What can hang from each mark
liled: tupa
karo: tupa
rozolit: tupa
mela: tupa
tupa: boki deraf garin kufid mela tero
garin: tupa
kufid: tupa
gikiz: kufid rozolit

Every row comes from one small tree of marks. The marks that hang from a mark follow it in brackets, in alphabetical order. Every link used is in the known rows. Which tree was each row made from?
Known rows
garin[tupa[boki deraf kufid mela tero]]: [  2   9 -22   4   8  -7 -13  -5 -18   2   5   6   3   7   0  -8  -9  -8
   2   4  10  -7]
gikiz[rozolit[tupa[kufid]]]: [  1  -6  24  -9  -4  10   7  12  12  -5  -1  -6 -25  22 -19  11  15  11
  17  -4  -2  -8]
karo[tupa[boki deraf kufid mela]]: [  0   2  -6   0  -8  12   0  -9 -10   2   8   7  -2  -2   6  -9 -10  13
   2   8   2   5]
liled[tupa[boki deraf garin mela]]: [  1  -4 -11  -4   3  13   0  12  -2   0   0  -4  13  -8  18  10  -2  -1
 -14 -12  -2   1]
mela[tupa[boki deraf garin kufid tero]]: [ 24  15 -33   3   0 -25  15  -1 -14  10   2  20   4  -4  17 -19 -30  -6
   1  -1  14   2]
liled[tupa[boki mela tero]]: [-10  -2   2  -5  10  11  -8  -2  -3  -6   1  -9  11  -3   2  14  11   0
  -8  -9   3  -5]
kufid[tupa[deraf mela tero]]: [ -1   2  -4  11   1   0 -10  -6  -5  -3   7 -13   8  -2  -1  -4  10  -7
   0  12  -1  16]
mela[tupa]: [  2  -2  29 -15  -4  -3   4   8   6   0  -6   7 -15  14  -6   3  20  15
  -7   0  -4   3]
garin[tupa]: [-12 -10  38 -21  -3  12 -14  13  12  -2  -4  -2 -20  20 -18  13  30  19
 -12   0 -15  -6]
gikiz[kufid[tupa] rozolit]: [-13 -19  43   4  -7   8  17   5  25  -4   3 -24  -4  10  -8  11  31  16
  13   8 -18   0]
tupa[deraf garin mela tero]: [  3   4 -12   6   4 -13  -4  -1  -1   2   1  -2  15  -4   3   2  -9  -9
   3   1   1   8]
kufid[tupa[deraf garin mela tero]]: [  0   3 -13  15  -3  -3  -2  -1  -3   5   4  -7  13 -13   7 -11  -4 -12
  -1   7  -2  15]
kufid[tupa[boki garin mela tero]]: [ -5   1  -9  16  -5   7   2  -5  -2   5  -1   0  10 -26   8 -12  -4 -10
  -5   2  -3   2]
rozolit[tupa]: [ -3  -8  34 -21  -1  12  -6  12  16 -13 -14  -3 -24  16 -20  17  28   9
  -8  -5 -12   2]
liled[tupa[deraf mela]]: [ -4  -5   9 -11   6  13 -10  11   1  -6   4 -13   6  15   1  16  19   8
  -8  -5  -4   8]
kufid[tupa[boki deraf mela tero]]: [  3   3 -17  15   0   2  -6  -8  -9  -3   4  -7  11 -14   8  -5   2  -8
  -3  13   1  10]
karo[tupa[boki garin kufid mela]]: [ -8  -1   0   0 -13  17  10  -5  -2  10   2  15  -2 -13   8 -18 -16  10
   1  -2  -2  -3]
mela[tupa[boki deraf kufid]]: [ 21   9 -12  -6  -4 -10  12   7 -10   5   3  19  -7  11   8 -12 -10   9
   1   3   7   3]
rozolit[tupa[boki garin kufid mela]]: [  3   4  -9  -3  -3   9   6  10  -3  -2 -10  18 -11  -5  -2 -10 -11  -8
   2 -13   2  -7]
karo[tupa[mela]]: [-19  -9  35  -9  -7  19  -8  -6   9  -3   0  -6 -10   2  -8   6  19  16
  -4   6 -10   4]
gikiz[kufid[tupa[boki deraf tero]] rozolit]: [  2 -10   3  19   1  -9  15 -11  10  -6   5 -27  12  -3   8  13   9  -1
  10  12  -5   2]
gikiz[rozolit[tupa[boki garin tero]]]: [  2 -10   5   5   1  -1   8   1  13  -6  -8 -12 -10 -10  -1  20   2 -11
   0  -9  -1 -14]

Write each row's tree
[ -8   0   1  -2  11  -7 -22  -3  -6  -6   0  -9  -1  12  -7  10  13  -7
  -6   6   2   0] => garin[tupa[deraf mela tero]]
[  4   4 -25  19  -3  -1   1  -6  -7   5   3  -3  18 -25  15 -10 -11 -15
  -7   6   1   9] => kufid[tupa[boki deraf garin mela tero]]
[ -1   9 -10   2  -1  -6   2   1  -4  11   5  12   7   1  -5 -16 -17  -2
  16  -5   4   0] => tupa[garin kufid mela tero]
[ 12  12  -4  -6  -4 -19  12   2  -4  12   1  19  -4   6   2 -21 -16   0
   6  -5   9   1] => mela[tupa[garin kufid tero]]
[  2  10 -12   4   3  -3  -1  -7  -9   4   7  13   8  -1  -4  -9 -11   4
  13   0   7  -5] => tupa[boki kufid mela tero]
[  5   2 -11   2   8  -9  -7   1   0 -11 -10  -4   0  -2  -1   6  -3 -23
  -3  -5   3   7] => rozolit[tupa[deraf garin mela tero]]
[ 5  7 -5 -4 -2 -1 -2  6 -6  3  8  9  2 16 -6 -6 -4 11 14  4  1  8] => tupa[deraf kufid mela]
[  1   7 -18   7  -1   0  -3 -19 -14   1   9   3   6  -6   7  -8 -18   2
   5  10  11   4] => karo[tupa[boki deraf kufid mela tero]]
[ 11   7   6 -13  -9  -7  15  13   0  14   0  22 -12  10   1 -21  -8  11
   1  -7   1   0] => mela[tupa[garin kufid]]
[  7  -7   4  -2  -8   9  16  13  10   1  -2   2 -18   1  -3   4  -5   2
  10 -11  -2 -15] => gikiz[rozolit[tupa[boki garin kufid]]]
[  1  -3  13 -10   2  -1  -3   6  13  -7 -14  -1 -10   2 -11   9   6  -8
  -6 -10  -4   1] => rozolit[tupa[garin tero]]
[ -2  -3  11 -11   7  -7 -19   2   2  -3  -1  -8  -7  18 -10  14  15   3
 -10   7  -4   1] => garin[tupa[deraf tero]]
[-12 -12  16  11  10 -13  12  -6  16 -14 -11 -21   3   1  -5  16   6 -21
  15  -9   0 -10] => gikiz[kufid rozolit[tupa[garin mela tero]]]
[ -3 -14  13   7   7 -10  18  -3  19 -14 -14 -17   0  -5   1  22   3 -14
   7 -10  -3 -14] => gikiz[kufid rozolit[tupa[boki garin tero]]]
[  2  -2  -3   9  -5  13  -1   1  -4  -2   4  -3   3 -10   8  -4  10   2
  -7  11  -6  10] => kufid[tupa[boki deraf mela]]
[  7   0 -15  -6   5   2  -1   8   1   1   1  -8  15  -7  15  13  -7   0
 -15 -10   0   2] => liled[tupa[boki deraf garin tero]]
[ -6  -2  -5   7   2   2  -8 -21  -6  -5   3  -7   8 -11   9   7  -3  -1
  -6  11   4   5] => karo[tupa[boki deraf mela tero]]
[ -1   8 -11  -1   8  -8 -16  -1 -14   2   7   2  -2  19  -8  -6  -2  -7
   6   5   8  -1] => garin[tupa[deraf kufid mela tero]]
[ -8   6  -6   2   6   1 -12  -5 -12   2   3  11  -4   5  -6  -9  -2  -3
   4  -1   7 -14] => garin[tupa[boki kufid mela tero]]
[ -7  -5  15  -9   6   2 -13  -1   3  -2  -5   0  -9   5  -8  11  16   5
 -14   0  -6 -12] => garin[tupa[boki tero]]
[  3   9 -21   7  -1  -5   5  -3  -8  10   4  17  12 -11   3 -17 -24  -4
  12  -5   7  -5] => tupa[boki garin kufid mela tero]
[ -1   1  -2  -3 -11   6   7  -8   1  12   2  11  -2 -12   5 -14 -21  10
  -1   0   1  -3] => karo[tupa[boki garin kufid tero]]
[  2  -1   1  -3  -3  -5   3   2   8   5  -3   5   7 -13   2   5  -6   6
  -5  -5  -5  -3] => tupa[boki garin tero]
